What can hang from each mark
P: H Z
G: Q
C: H
Z: J P Q
Q: E G Z
J: Z
E: Q
Y: C
H: C

Every row comes from one small tree of marks. The marks that hang from a mark follow it in brackets, in alphabetical order. Every link used is in the known rows. Which tree was each row made from?
Known rows
G[Q[Z]]: [ 1.282 -0.482  0.215 -0.667  2.303 -0.156  1.321  0.674 -1.345  0.134
  0.431  0.313 -1.669  0.670 -0.419 -1.068 -2.094 -1.607  0.822  0.920
  0.428 -0.455]
J[Z]: [-1.563  0.712 -0.929 -0.223  0.361  0.261  0.590  0.457 -0.740 -0.141
  0.246 -1.038  0.821 -0.373  1.335  0.575 -1.104  0.686  0.111  0.103
 -1.228  0.036]
Y[C]: [ 0.054 -1.968  0.654 -1.056  0.465  0.510 -1.127  0.023 -0.212  0.251
 -0.502  0.704  0.266 -0.807 -0.955  0.641 -0.145 -0.596  0.119  0.871
 -1.168 -1.489]
P[H[C] Z[J Q]]: [-0.173  1.652  2.704 -1.194  1.343  2.485 -1.655  0.228  1.022 -2.131
 -2.410 -1.849  1.936  1.128 -1.685  1.184  3.659 -0.470  1.284 -0.261
 -2.883 -2.564]
G[Q[Z[J]]]: [ 1.348  0.665  0.750 -0.542  1.622  0.017  1.972  0.969 -0.487 -0.949
 -0.616 -1.017 -1.375  0.752 -0.857 -1.866 -2.403 -1.997  0.947  0.787
  1.257  1.011]
G[Q[E Z[P]]]: [ 2.291 -1.120  0.784 -1.953  3.741  0.143  2.431  0.387 -3.934 -0.789
  1.538 -0.360 -2.145  0.088  0.166 -1.652 -2.573 -0.545  0.580  0.339
 -0.110 -2.345]
P[H[C] Z[Q[G]]]: [-0.288 -0.679  2.763  0.129  1.240  1.844 -2.273 -0.744  0.800 -1.015
 -1.596 -0.774  1.738  0.937 -0.909  0.833  4.952  0.425  2.013  0.372
 -3.954 -5.130]
P[H[C]]: [-0.302 -0.013  2.209 -1.294  0.848  1.452 -1.431 -0.625  0.336  0.556
 -0.811 -0.357  0.923 -0.345 -1.136  0.993  3.753  0.251 -0.022 -0.925
 -2.413 -2.318]
C[H]: [-0.011  0.668 -0.300  0.173 -1.541 -0.647  1.121  0.997 -1.010  0.108
 -0.167 -0.101 -0.925  0.890  0.691  0.220  1.074  0.690 -1.028 -0.391
 -0.915  0.724]
Z[J P]: [ 0.584  0.879  0.217 -1.040 -0.826  0.796  0.717 -0.295 -0.415 -1.904
  0.158 -0.941  1.320  0.266 -0.654 -0.438  0.317  0.333 -1.605  0.131
  0.236  0.205]
Q[E G]: [ 0.534 -1.316  1.259  1.193  1.216 -0.710  1.030 -0.452 -0.770 -0.171
  0.001 -1.233 -1.410 -0.669  1.141 -2.148 -0.087  1.128  2.142 -0.235
 -0.161 -1.987]
P[Z[Q[E G]]]: [ 0.509 -0.734  1.298  1.175  2.278  0.094  0.165  0.216 -0.821 -1.807
 -0.645 -1.500 -0.730  0.545  1.036 -1.055  0.104  0.713  3.305  0.508
 -1.541 -3.675]
Q[E G Z]: [ 0.866 -1.385  0.868  0.862  2.097 -0.553  1.861  0.310 -1.670 -0.050
 -1.273 -1.994 -2.947 -0.369  1.676 -2.524 -2.077  0.740  2.530 -0.398
  0.089 -2.703]
P[H[C] Z[Q]]: [-0.361  0.429  2.251 -1.231  1.945  2.264 -2.316 -0.004  0.193 -1.089
 -1.508 -0.532  1.625  0.964 -1.300  2.007  3.946 -0.223  1.167 -0.245
 -3.718 -3.945]
Q[E]: [ 0.403 -0.228  0.885 -0.276  1.860 -0.305  0.988  0.239 -1.246 -0.291
 -0.078 -1.100 -1.455 -0.550  0.791 -0.911 -1.048  0.502  1.417 -0.822
  0.023 -0.838]
E[Q[G]]: [ 0.953 -1.985  0.642  1.491 -0.096 -1.367  0.778 -1.188  1.150  0.149
 -0.666 -0.299  0.459 -0.510 -0.573 -1.968  2.333  1.134  0.376  1.450
 -2.185 -0.658]
E[Q[G Z[P[H]]]]: [ 1.953 -1.450  1.481 -0.253  0.935 -0.676  1.510 -1.146 -0.981 -0.352
 -0.890 -1.336  0.408 -0.062 -0.969 -2.360  1.927  1.642 -1.063  0.390
 -3.802 -3.351]
Q[E Z[J P[H]]]: [ 1.556  1.610  1.981 -1.863  2.393  0.620  2.547  0.624 -2.691 -1.843
 -1.294 -3.389 -1.224  0.148 -0.131 -2.121 -1.609  0.608  0.120 -2.060
 -0.699 -2.236]
J[Z[Q]]: [-2.449  0.404 -1.165 -0.062  0.788  0.791  0.328  0.446 -0.869 -0.769
  0.387 -1.106  2.035  0.436  0.766  1.511 -0.244  0.504  0.200  0.600
 -3.004 -0.133]
Z[P]: [ 0.545 -0.340 -0.265 -1.060 -0.282  0.547  0.096 -0.610 -1.277 -0.831
  1.088  0.389  1.007  0.061 -0.237  0.412  0.562  0.604 -1.668  0.195
 -0.630 -1.090]
P[Z[J Q]]: [-0.018  1.735  0.453  0.087  0.560  1.035 -0.113  0.911  0.708 -2.785
 -1.593 -1.598  1.064  1.429 -0.515  0.165 -0.069 -0.767  1.274  0.687
 -0.631 -0.165]
P[H Z[J]]: [ 1.216  3.088  2.253 -0.522  0.715  0.540  0.092  0.994  0.824 -1.894
 -1.921 -2.088  0.414  0.645 -0.689 -1.041  0.205 -0.355  1.010 -1.073
 -0.078 -1.105]
P[H]: [ 0.305  1.034  1.437 -0.364  0.480 -0.044 -0.178  0.009  0.023  0.154
 -0.183 -0.599  0.531  0.112 -0.670 -0.352  1.236  0.236 -0.200 -1.069
 -1.276 -0.953]

Write each row's tree
[ 0.321 -0.760  1.171  0.399  0.662  0.519  1.402 -0.885 -1.230 -2.690
  0.127 -2.290  1.085  0.399 -0.005 -1.706  1.237  1.242  0.629  0.551
 -1.625 -1.994] => Z[J P Q[E G]]
[-0.299 -1.640  0.943  1.349  1.505 -0.288  0.682 -0.636 -0.869 -0.845
 -0.105 -1.317 -0.155  0.126  0.749 -1.227  0.802  0.869  2.265  0.505
 -1.955 -2.211] => Z[Q[E G]]
[-2.443 -0.739 -0.626  1.403  0.178  0.359  0.314 -0.290 -0.226 -0.744
  0.384 -1.266  2.029  0.365  1.184  0.244  0.738  1.023  0.908  1.249
 -3.215 -1.321] => J[Z[Q[G]]]
[ 1.054  0.634  0.679 -1.663  1.124  0.692  0.916  0.094 -2.247 -0.565
 -0.308 -0.966 -0.026  0.551 -0.392 -0.352 -0.381  0.348 -1.373 -1.148
 -1.585 -2.769] => Q[Z[P[H]]]
[ 1.554 -0.754  2.006 -0.595  2.133 -0.052  1.776 -0.401 -2.979 -0.680
 -0.287 -2.220 -1.432 -0.242  0.823 -2.413 -0.324  1.516  0.754 -1.393
 -1.778 -4.802] => Q[E G Z[P[H]]]
[-0.813  1.475  0.212 -1.784  0.695  0.790  0.522 -0.136 -1.887 -0.804
  1.250 -1.263  2.430 -0.203  0.500  0.748  0.558  1.496 -1.713 -0.811
 -2.991 -2.006] => J[Z[P[H]]]
[-1.959  0.247 -1.397 -1.227  0.461  1.320  0.403 -0.184 -2.124 -1.623
  1.557 -0.748  3.031  0.631  0.597  1.859  0.236  1.078 -1.461  0.834
 -3.473 -1.366] => J[Z[P Q]]
[ 0.389 -0.025  0.539  1.326 -0.475 -0.023  1.603  0.293  0.498 -0.865
 -2.205 -2.180 -1.193  0.367  0.412 -2.573 -1.273 -0.111  1.196  0.329
  0.886 -0.486] => Q[G Z[J]]
[ 0.157 -0.768  0.207 -1.132  1.977  0.780  0.677 -0.432 -2.820 -1.703
  1.099 -0.722  0.603  0.406  0.081  0.313  0.381  0.879 -0.150 -0.066
 -2.198 -2.126] => Z[P Q[E]]
[ 0.246  0.386  3.044 -1.467  3.870  1.942 -1.364  0.116 -1.147 -1.281
 -1.554 -1.649  0.190  0.414 -0.419  1.055  2.871  0.375  2.695 -1.097
 -3.721 -4.837] => P[H[C] Z[Q[E]]]
[ 0.060  0.609  0.911  1.515 -0.156  0.584 -0.126  0.298  1.381 -2.623
 -1.560 -1.717  1.106  1.299 -0.091 -1.121  0.894 -0.137  1.984  1.327
 -0.801 -1.484] => P[Z[J Q[G]]]
[ 0.507  0.792  2.596 -1.431  1.624  1.807 -2.042  0.099  0.323 -0.400
 -1.592 -0.493  0.563  0.115 -0.801  1.164  3.021  0.025  1.107 -0.863
 -1.981 -3.908] => P[H[C] Z]
[-0.390  0.678  0.968  0.042  1.749  0.309  1.310  0.442 -0.614 -2.054
 -0.981 -2.445  0.058  0.443 -0.193 -0.926 -0.397 -0.007  1.599 -0.377
 -0.911  0.347] => Z[J Q[E]]
[ 2.333  0.067  1.205 -1.910  3.154  0.282  2.981  0.677 -3.059 -1.914
  0.486 -1.744 -1.794  0.332 -0.290 -2.383 -2.823 -0.789  0.669  0.186
  0.693 -1.093] => G[Q[E Z[J P]]]
[ 1.172  1.743  1.235 -1.587  0.484  0.906  1.475  0.311 -1.369 -1.629
 -1.232 -2.289  0.256  0.696 -0.838 -1.299 -0.570  0.105 -1.362 -1.224
 -0.812 -1.345] => Q[Z[J P[H]]]
[ 1.794 -0.667  1.071 -0.874  4.096 -0.474  2.292  1.026 -2.629 -0.103
  0.361 -0.781 -3.144 -0.009  0.367 -2.052 -3.103 -1.036  2.367  0.088
  0.529 -1.217] => G[Q[E Z]]
[ 1.808 -0.794 -0.022 -1.801  2.024  0.414  1.428  0.077 -2.541 -0.617
  1.618  0.740 -0.639  0.696 -0.522 -0.697 -1.536 -0.992 -0.671  1.171
 -0.091 -1.488] => G[Q[Z[P]]]
[ 0.882  0.716 -0.191 -1.188  0.069  0.976  1.587  0.384 -1.376 -1.756
 -1.014 -1.626 -0.210  0.672 -0.278 -0.920 -1.742 -0.031 -1.049 -0.115
  0.515 -0.444] => Q[Z[J P]]
[-2.300  0.160  0.761 -2.486  1.425  2.815 -1.183 -0.917 -1.680 -1.027
  0.673 -1.069  4.068  0.260 -0.550  2.838  3.997  1.334 -1.418 -0.124
 -5.955 -3.497] => J[Z[P[H[C]] Q]]
[ 1.435  0.504  0.558 -1.470  1.929  0.673  2.512  0.702 -2.728 -1.923
 -1.148 -2.714 -1.675  0.010  0.560 -1.779 -2.819  0.482  0.302 -0.997
  0.539 -1.269] => Q[E Z[J P]]
[ 1.292 -2.082  0.228  1.252  0.692 -1.098  1.722 -0.474  0.181  0.275
 -1.902 -1.124 -1.073 -0.198 -0.091 -2.461  0.193  0.827  0.840  1.236
 -1.926 -1.259] => E[Q[G Z]]
[ 1.767 -2.427  0.006  0.120  0.636 -0.544  1.748 -1.078 -1.066 -0.581
 -0.738 -0.747 -0.031 -0.065 -0.336 -2.052  0.756  1.409 -0.833  1.443
 -2.546 -2.456] => E[Q[G Z[P]]]
[-1.700 -0.018  0.452 -0.072  0.296  0.830  0.239 -0.991 -1.493 -1.373
  1.236 -1.531  3.662  0.554  0.406  0.431  2.460  1.790 -0.994  0.392
 -5.031 -3.351] => J[Z[P[H] Q[G]]]
[ 0.738  2.641  2.748 -0.568  2.867  0.620  0.675  1.153 -0.569 -2.746
 -1.736 -3.313  0.088  0.903 -0.379 -1.077  0.069  0.033  2.537 -1.326
 -1.771 -1.980] => P[H Z[J Q[E]]]
[ 1.450 -0.584  1.035 -0.158  1.123  0.201  2.580  0.021 -2.123 -1.818
 -1.208 -2.870 -1.563 -0.067  1.005 -3.073 -1.765  1.091  1.032 -0.269
  0.369 -2.491] => Q[E G Z[J P]]
[ 2.106  0.872  1.448 -1.544  1.092  0.096  2.325 -0.115 -0.857 -1.597
 -1.850 -2.462  0.712  0.258 -1.793 -1.962  0.713  0.763 -1.756 -0.400
 -2.716 -0.678] => E[Q[Z[J P[H]]]]
[ 0.592  1.593  1.352 -0.169  2.389  0.736  0.738  1.206 -0.623 -2.953
 -1.668 -2.646 -0.402  0.942  0.182 -0.799 -1.118 -0.137  2.710 -0.248
 -0.540 -1.165] => P[Z[J Q[E]]]
[ 0.835  1.861  1.691 -1.404 -0.295  0.711  0.629 -0.394 -0.365 -1.692
 -0.010 -1.576  1.808  0.274 -1.266 -0.703  1.511  0.443 -1.765 -0.897
 -0.998 -0.679] => Z[J P[H]]
[ 1.004 -0.328  0.323  0.143 -0.796  0.515  1.618 -0.269 -0.809 -1.702
 -1.155 -1.743 -0.090  0.491  0.134 -2.154 -0.737  0.564 -0.507  0.573
  0.261 -1.620] => Q[G Z[J P]]
[-0.198 -0.526  0.298  0.607 -1.266  0.843  0.351 -1.213  0.092 -2.491
  0.127 -1.172  2.478  0.984 -0.784 -0.769  2.259  0.680 -0.783  1.476
 -1.724 -1.024] => Z[J P Q[G]]
[-0.611 -0.684  1.714 -2.188  0.867  2.502 -1.652 -1.444 -0.970 -0.969
  0.295 -0.016  3.086  0.556 -1.843  2.243  5.149  0.521 -1.578 -0.193
 -4.690 -3.540] => Z[P[H[C]] Q]
[ 0.606  1.905  2.943 -1.410  1.074  1.997 -1.341  0.430  1.181 -1.503
 -2.542 -1.749  0.842  0.276 -1.198  0.185  2.747 -0.226  1.226 -0.873
 -1.136 -2.553] => P[H[C] Z[J]]
